Each row comes from the steps of one walk. Every step used is in the known rows, and no mark comes twice. Write the walk behind each row, first mark first.
Known rows:
zapu-dupu-tetut-rasenog: [ -3.2 -40.3 -10.2 -22.6  -6.3  34.5  -2.0  -4.2   0.6   1.0  17.0 -21.9
 -14.6  -7.1  24.3   0.2  31.9   3.5  -5.2  -0.2 -31.3  -5.8  25.8 -41.7]
tetut-rasenog-bufekan-zapu-dupu-mefek: [-16.3 -16.2   3.4 -12.7  23.1  52.1 -12.7  29.1  14.2 -22.7 -15.9 -27.4
   6.8 -41.1  -1.4  19.3 -15.4  21.5  17.4 -21.6  -5.4  23.3   1.6  -8.5]
tetut-rasenog-bufekan-nuvebuv: [ 47.9   3.1  -2.8  20.4   4.0  30.4  -5.4   4.7  15.8  17.9  45.4 -27.1
  -8.0  20.6   8.3  13.5   1.9  -4.2  -5.9   8.7  21.9  29.4 -37.6   0.3]
rasenog-tetut-dupu-zapu: [-20.7 -18.3   4.5 -16.8  -5.5 -37.6  -5.7  -3.6  -2.6  10.1 -29.1   4.5
  54.7 -17.4 -21.3   2.8 -26.1  10.0 -28.4   8.9 -27.9 -13.0  78.7  10.9]
bufekan-nuvebuv-sogap: [  4.1  44.1  -0.8  16.4 -10.9  -7.0  28.8  15.2  -4.5 -16.1  14.3 -10.2
   4.5  69.1 -23.9 -23.9   8.5   8.4 -10.5  -5.9  -3.4   4.6 -29.1  23.4]
zapu-bufekan-rasenog-tetut-dupu-mefek: [ -9.3  -6.7  12.3   4.4  39.7  32.7  38.2   8.1  -6.2 -26.9 -32.4  15.3
  26.0 -27.6  -1.7  17.3 -18.1  27.6  14.5  -7.7   3.2  11.5  81.0  17.2]
kuno-nuvebuv-bufekan-rasenog-tetut-dupu-mefek: [  4.9   8.4  29.2  36.1  25.0  30.7  39.0 -25.2 -23.4  -2.9 -33.0  -7.9
  13.6 -35.3 -41.5   1.3 -48.0   2.5  31.0  61.1  32.1   5.7  -0.5   1.5]
sogap-nuvebuv-bufekan-zapu-dupu-tetut: [-31.9 -23.9 -13.0  -8.3 -23.4 -19.4   2.1   7.9 -18.4 -51.5 -28.1  29.8
  -6.6 -31.0  13.0 -21.1  10.8  -7.9  16.9  17.7  -9.6 -42.1 -32.5  -8.1]
rasenog-bufekan: [ 24.4  30.5   7.0   2.6   7.6  -1.6 -21.3   4.5  -0.9  23.1  10.6 -13.3
  12.1  -4.2  15.7  11.0  -6.9 -13.0   8.7 -18.8   9.3 -16.3 -10.7  21.1]
zapu-bufekan-nuvebuv: [  4.7  28.9  -6.2   3.8  -2.0  16.5  17.6  -4.7  -5.1 -32.4  31.0  18.1
  -6.9  49.5   9.1   2.4  32.6   0.0 -11.3 -30.5  22.2  19.0   1.4  22.3]
kuno-nuvebuv: [  9.8  28.5  13.9  23.7   4.8  -1.4   6.3 -38.2 -19.3   4.4   8.6 -24.0
 -24.2  14.9 -52.3 -17.0   9.6 -15.5  -0.3   2.3   1.2  -8.8 -17.7   9.3]
tetut-rasenog-bufekan: [ 40.6  -4.6  11.3   4.4  16.4  13.5 -28.6   0.1  23.2  35.0  28.1 -37.7
   0.8 -13.6  21.4   8.4 -17.4 -11.1  -6.7  -3.8  -1.5  11.6 -19.7  -2.6]
dupu-zapu-bufekan: [-38.3  19.7 -14.4 -31.8  -5.3 -20.9 -18.6 -18.9   6.1 -21.3   3.7  26.7
   7.3  12.3  -4.2   4.6   0.3  -6.5  -9.9 -43.0  -6.2   7.6  32.9  13.6]
sogap-nuvebuv-bufekan-zapu-dupu: [-26.7   5.6  -2.7  -1.1   3.1 -22.2 -10.5   8.2   9.1 -48.6 -21.1  27.3
  -6.6 -18.1   5.0 -13.9  -9.5   3.0  19.1   7.6   3.1 -26.8 -40.6   8.5]
kuno-nuvebuv-bufekan-zapu-dupu-tetut: [-34.8  -2.9  -0.1 -12.3 -39.0   2.2   5.3 -19.4 -39.3 -13.0 -22.2  12.2
 -15.6 -26.0 -10.8 -18.6  13.3 -15.3  10.2  15.8   1.3 -14.9 -22.6 -23.3]
kuno-nuvebuv-bufekan-rasenog-tetut: [ 25.4  34.0  19.4  46.5  16.5 -21.8  30.6 -45.2 -20.2  47.4 -28.9   4.4
 -27.1   2.8 -38.4  -6.5 -28.0 -15.9  14.8  40.8  33.7  15.2 -51.0 -11.5]
sogap-nuvebuv: [ 13.8  11.1  -0.3  22.9  20.5 -24.9  -0.9  -8.5   3.7 -27.6   4.3  -3.3
 -12.5   9.4 -30.2 -20.4   6.5  -3.9   1.7  15.0 -11.6 -33.6 -21.3  22.8]
tetut-rasenog-bufekan-nuvebuv-kuno: [ 48.6 -15.5   3.6  37.0   2.9  32.8  -4.5  20.4  29.4  31.3  37.6 -53.6
 -11.6  25.3  15.9  20.4  13.1   1.2 -27.4  17.9  11.4  24.4  -5.5  13.9]
tetut-rasenog-bufekan-zapu-dupu: [ -1.4 -12.8   6.3 -24.9   4.7  15.0 -27.2  28.2  27.8  16.4  -2.0 -22.2
   2.6 -36.5  22.4  14.7  -3.6  14.9   4.2 -31.1 -10.9  22.1   1.8 -11.4]
zapu-dupu-tetut-rasenog-bufekan-nuvebuv: [ 18.4 -21.8 -29.6  -9.9 -31.9  53.1  14.4  25.4  -1.0   4.8  34.2 -19.0
  -4.7   3.4  53.9  24.3  42.1   4.6  13.2   7.8   4.6  20.8  -0.7 -32.6]
dupu-zapu: [-23.9  18.1 -10.7 -15.5   9.3 -35.8 -25.5 -25.6   0.8  -0.2  -1.5  15.4
   8.4  16.6 -41.8  -1.0 -13.6  -3.6  -3.8 -17.0  -6.1  -6.9  13.9   3.9]
zapu-dupu-tetut-rasenog-bufekan-nuvebuv-kuno: [ 23.4 -39.4 -17.4   6.0 -34.8  59.7  17.9  38.5  14.6  17.1  26.5 -41.7
  -5.3   9.5  63.0  29.7  51.7   8.2 -15.1  17.0 -10.3  12.4  27.8 -15.6]
zapu-dupu: [-11.3  25.3  -1.3 -14.1  11.7  15.4  -5.5   9.0   3.8  -9.2  -1.5  -6.4
  -2.1  14.2  12.0   7.0  15.3  10.8  11.4 -29.5  -8.1 -19.2  19.2  -0.2]
dupu-zapu-bufekan-nuvebuv-sogap: [-47.9  40.7 -27.8 -18.3 -34.6 -19.9  26.2  11.6   5.2 -43.5  15.0  16.9
  12.9  63.7   0.4 -10.8   8.9  11.9 -11.1 -33.2  -1.4  33.7  -1.7  24.5]

Write each row's walk:
[ 15.2  34.4  13.6   7.4  40.4 -11.6 -15.7 -26.0   7.8  25.8  -1.0  30.5
 -15.1  14.1  -9.7   3.0 -33.5 -14.3  30.5   5.8  38.7  -7.7 -47.1  -6.6]  nuvebuv-bufekan-rasenog
[  0.2  30.3   1.7  -9.8  34.5   0.3   6.9 -11.3  11.5   5.6   7.0  27.9
 -22.8  21.8   2.8  10.0   7.5   1.6  19.7 -43.3  15.1  13.5   9.8   6.6]  zapu-bufekan-rasenog
[  5.9  -7.1 -23.4 -12.2 -53.1  44.3  34.0  47.7   3.0   0.3  28.8 -33.4
   6.4  19.4  63.3   1.6  30.0  14.6   8.0   8.3 -15.4  25.6 -21.7 -18.6]  zapu-dupu-tetut-rasenog-bufekan-nuvebuv-sogap
[ 23.3 -47.9   4.7  -2.3   5.7  15.6 -12.2 -23.9  -9.1  19.3  22.7 -21.5
 -16.4  -1.9 -15.8 -16.4  12.9 -13.6 -28.1  11.6 -28.0  -7.9  12.1 -28.1]  dupu-tetut-rasenog
[ -8.9 -14.6  -3.2   7.6  13.6 -66.7   6.5 -10.7  15.8  -3.2 -34.4  41.3
  32.1 -28.8 -11.0   2.7 -56.0   4.9  19.1  56.5  10.1 -13.8   1.6   5.5]  sogap-nuvebuv-bufekan-rasenog-tetut-dupu-zapu
[ 10.1  36.7  18.6  24.8  -6.0   1.4  -4.7 -49.4 -18.0   4.6  14.0 -16.6
 -16.1   5.3 -19.1 -17.1 -14.7 -29.5   3.9  29.4  28.3 -10.8 -51.6   4.4]  kuno-nuvebuv-bufekan
[ -7.3  12.6  22.1  -1.0  13.2 -31.5 -33.3 -18.4  -8.0  -1.5 -16.4  22.8
   0.8  -2.6 -28.1 -20.9 -33.9 -12.6 -12.8  -8.7  12.7 -16.1 -32.8   7.6]  nuvebuv-bufekan-zapu
[ 20.4   5.8   3.8  35.3   4.7   9.9  12.1   3.6   0.9   3.1  10.8 -15.6
 -11.6  58.7 -26.2   2.5  30.4   3.8 -32.7   4.6   4.7  -7.0  13.7  25.6]  bufekan-nuvebuv-kuno
[ 23.4  -5.8  21.8  10.5  32.7 -20.2  18.7   4.7   2.4  38.1 -24.5  11.3
  21.3  -6.1 -18.2   6.4 -24.7  20.5   0.6   8.9  -7.5  -2.2  55.5   4.4]  bufekan-rasenog-tetut-dupu
[ 28.7  -7.6  17.2  29.1  26.3 -34.8  16.8   0.1  10.1   5.4 -26.7  19.0
  20.4 -29.3   6.8  -4.6 -42.8   4.3  20.5  61.3  10.8 -20.8  -5.7  12.9]  sogap-nuvebuv-bufekan-rasenog-tetut-dupu
[-35.4   5.3  -9.3 -50.8  17.5 -14.8 -12.7  -1.7  26.2 -13.9   6.2  48.5
  22.0  -6.8   4.3  19.6 -20.8  16.7  19.6 -35.0   2.5  12.3  62.2   9.9]  tetut-dupu-zapu-bufekan-rasenog
[-24.6 -40.5   5.5 -10.3 -28.8  18.7  -1.4 -26.3 -16.4  -2.6  -1.3 -11.5
 -26.3 -31.4  -5.4 -21.6   6.2 -13.2  -3.9  30.3  -5.8  18.0 -30.0 -47.9]  kuno-nuvebuv-bufekan-zapu-dupu-tetut-rasenog
[ 35.3 -30.0   1.4  -2.8  -4.2  17.8 -17.7  -2.9  -3.9  34.9  26.0 -31.8
  -0.4 -22.6  24.3   2.9   5.3 -20.9  -9.8   8.1 -13.9  -3.5   0.3 -17.6]  dupu-tetut-rasenog-bufekan
[ 11.7 -28.0 -11.9 -26.2 -20.0  44.1  -8.9  16.9   5.7  24.3  19.1 -29.9
   0.5 -33.9  62.3  19.5  23.2  -3.8   9.2  -4.9 -17.4  -0.3  12.7 -30.1]  zapu-dupu-tetut-rasenog-bufekan
[ 18.3 -19.0  15.8  -2.9  19.6 -11.0 -35.9   6.1  18.6  33.4   4.3 -19.8
   2.8 -24.6 -13.9  -1.3 -22.8   0.5 -15.6 -17.0  -6.8  18.6 -15.7   0.0]  tetut-rasenog-bufekan-zapu
[-33.4  28.5 -14.4 -32.3  23.1 -25.8  -6.4 -18.5  16.3  -4.8  -3.6  47.3
 -12.5  22.0 -15.0  16.3  -6.3   5.8  19.5 -44.8  12.2  24.2  20.3   0.8]  dupu-zapu-bufekan-rasenog
[-19.1  20.1   2.3 -24.8  -4.6  -3.7 -17.7  35.6   3.4   5.1 -22.9   3.3
  11.9 -27.9  17.3  15.3   1.5  12.9  13.8 -46.2  -4.3  -5.6   7.1  11.2]  rasenog-bufekan-zapu-dupu
[-28.0  -9.6 -15.5 -15.2 -26.4 -19.4  25.8   5.2  -6.8 -28.5  -2.8  28.0
  47.8  12.1  11.3  12.9   3.1  18.0 -32.5  -5.8  -0.1  20.6  81.8  20.7]  rasenog-tetut-dupu-zapu-bufekan-nuvebuv
[ 43.6 -24.9 -15.1  12.4 -18.2  30.8   7.5   2.0 -10.0  18.5  40.5 -19.4
  -4.3  10.8  18.0  10.7  22.6 -13.2  -6.3  19.0   8.3  20.0 -19.4 -18.7]  dupu-tetut-rasenog-bufekan-nuvebuv
[ -7.5  21.9  22.8  18.7  -2.5 -25.6 -14.8 -39.7 -25.3   2.7 -14.2   6.0
 -14.6  -3.5 -55.9 -29.9 -25.5 -21.5  -6.7  12.5  22.9  -1.7 -55.9   5.7]  kuno-nuvebuv-bufekan-zapu
[ -5.1  -0.6  12.2  20.3  11.0 -48.7 -20.2 -13.6  -1.4 -37.6 -19.1  22.5
  -4.8 -17.6 -29.3 -30.3 -27.4 -12.1   1.7  20.0   8.2 -28.8 -59.5  22.1]  sogap-nuvebuv-bufekan-zapu
[-31.5  16.7  12.0 -22.0   4.9  -4.5 -24.4   4.3   1.5 -11.5 -23.7  22.4
   4.8 -14.8  11.7  -4.3 -14.7   4.2   5.2 -21.5  10.5 -13.7 -18.9  -5.2]  nuvebuv-bufekan-zapu-dupu
[ 16.1  -9.9  11.1  41.0  19.5 -16.9  -0.3   4.2  18.5 -15.1  -5.2 -26.3
 -16.0  14.4 -21.6 -12.1  16.1   0.0 -17.8  19.7 -21.9 -37.7   9.7  37.6]  sogap-nuvebuv-kuno
[ 25.6  19.0  11.2  23.1  43.1 -31.3  22.5 -13.0  -5.2  49.0 -29.1   9.6
 -12.6  17.4 -43.3   2.7  -9.3   9.1   0.7  -2.8   2.4   8.4  10.6  -4.7]  bufekan-rasenog-tetut
[-16.1 -59.2  -9.3  -7.0 -13.9  -5.1  -9.3  -1.2   6.8 -37.6  -6.6  10.7
 -14.9 -39.8  19.0 -21.7   2.4  -2.3   4.8  36.8 -17.8 -11.9 -33.0 -31.5]  sogap-nuvebuv-bufekan-zapu-dupu-tetut-rasenog
[ 32.8  -9.1 -13.1   9.9 -39.1  18.6  25.6  30.0  -2.3  12.1  33.4 -34.3
   1.8  26.4  26.3 -14.2  12.6  -2.7  -4.2  18.4 -10.4  25.5 -31.9  -7.7]  dupu-tetut-rasenog-bufekan-nuvebuv-sogap
[-23.3 -11.4 -11.7 -32.2 -25.7  -3.8  -6.7  33.6 -22.4   6.5 -24.1  12.2
  11.1 -33.4  26.2   8.3  22.7   3.2  13.5 -36.0 -17.8 -15.1  25.3  -4.8]  rasenog-bufekan-zapu-dupu-tetut
[-34.9 -12.4  -5.0 -29.8 -20.1  -3.4 -14.1   2.5 -24.9 -12.2 -28.4  29.8
   5.3 -22.3  12.9 -11.6   5.1  -6.6   3.2  -8.3  -6.2 -27.7  -3.0 -21.3]  nuvebuv-bufekan-zapu-dupu-tetut
[-32.2   3.6 -20.5   3.1 -16.7  -5.1  10.1  -0.3  12.6 -22.5  15.5  10.3
  -0.8  52.2  -1.6  14.5  31.9   4.6 -35.2 -26.4   5.7  20.5  44.5  27.4]  dupu-zapu-bufekan-nuvebuv-kuno
[ 34.8  16.0   1.4  32.2  -7.2  17.2   8.4  25.2   6.6  20.3  14.9 -24.2
   4.1  35.4  14.6  23.1  19.8  -2.4 -15.4  -1.7  20.0  -4.7   4.6  35.8]  rasenog-bufekan-nuvebuv-kuno
[-35.7 -20.0  -6.6 -33.7 -14.2  -7.4   0.2  12.3 -27.5 -14.2 -28.1  21.0
  -3.5 -12.2 -14.1 -10.9  29.6   9.7   0.1 -28.4 -30.1 -21.6  39.9 -16.0]  bufekan-zapu-dupu-tetut
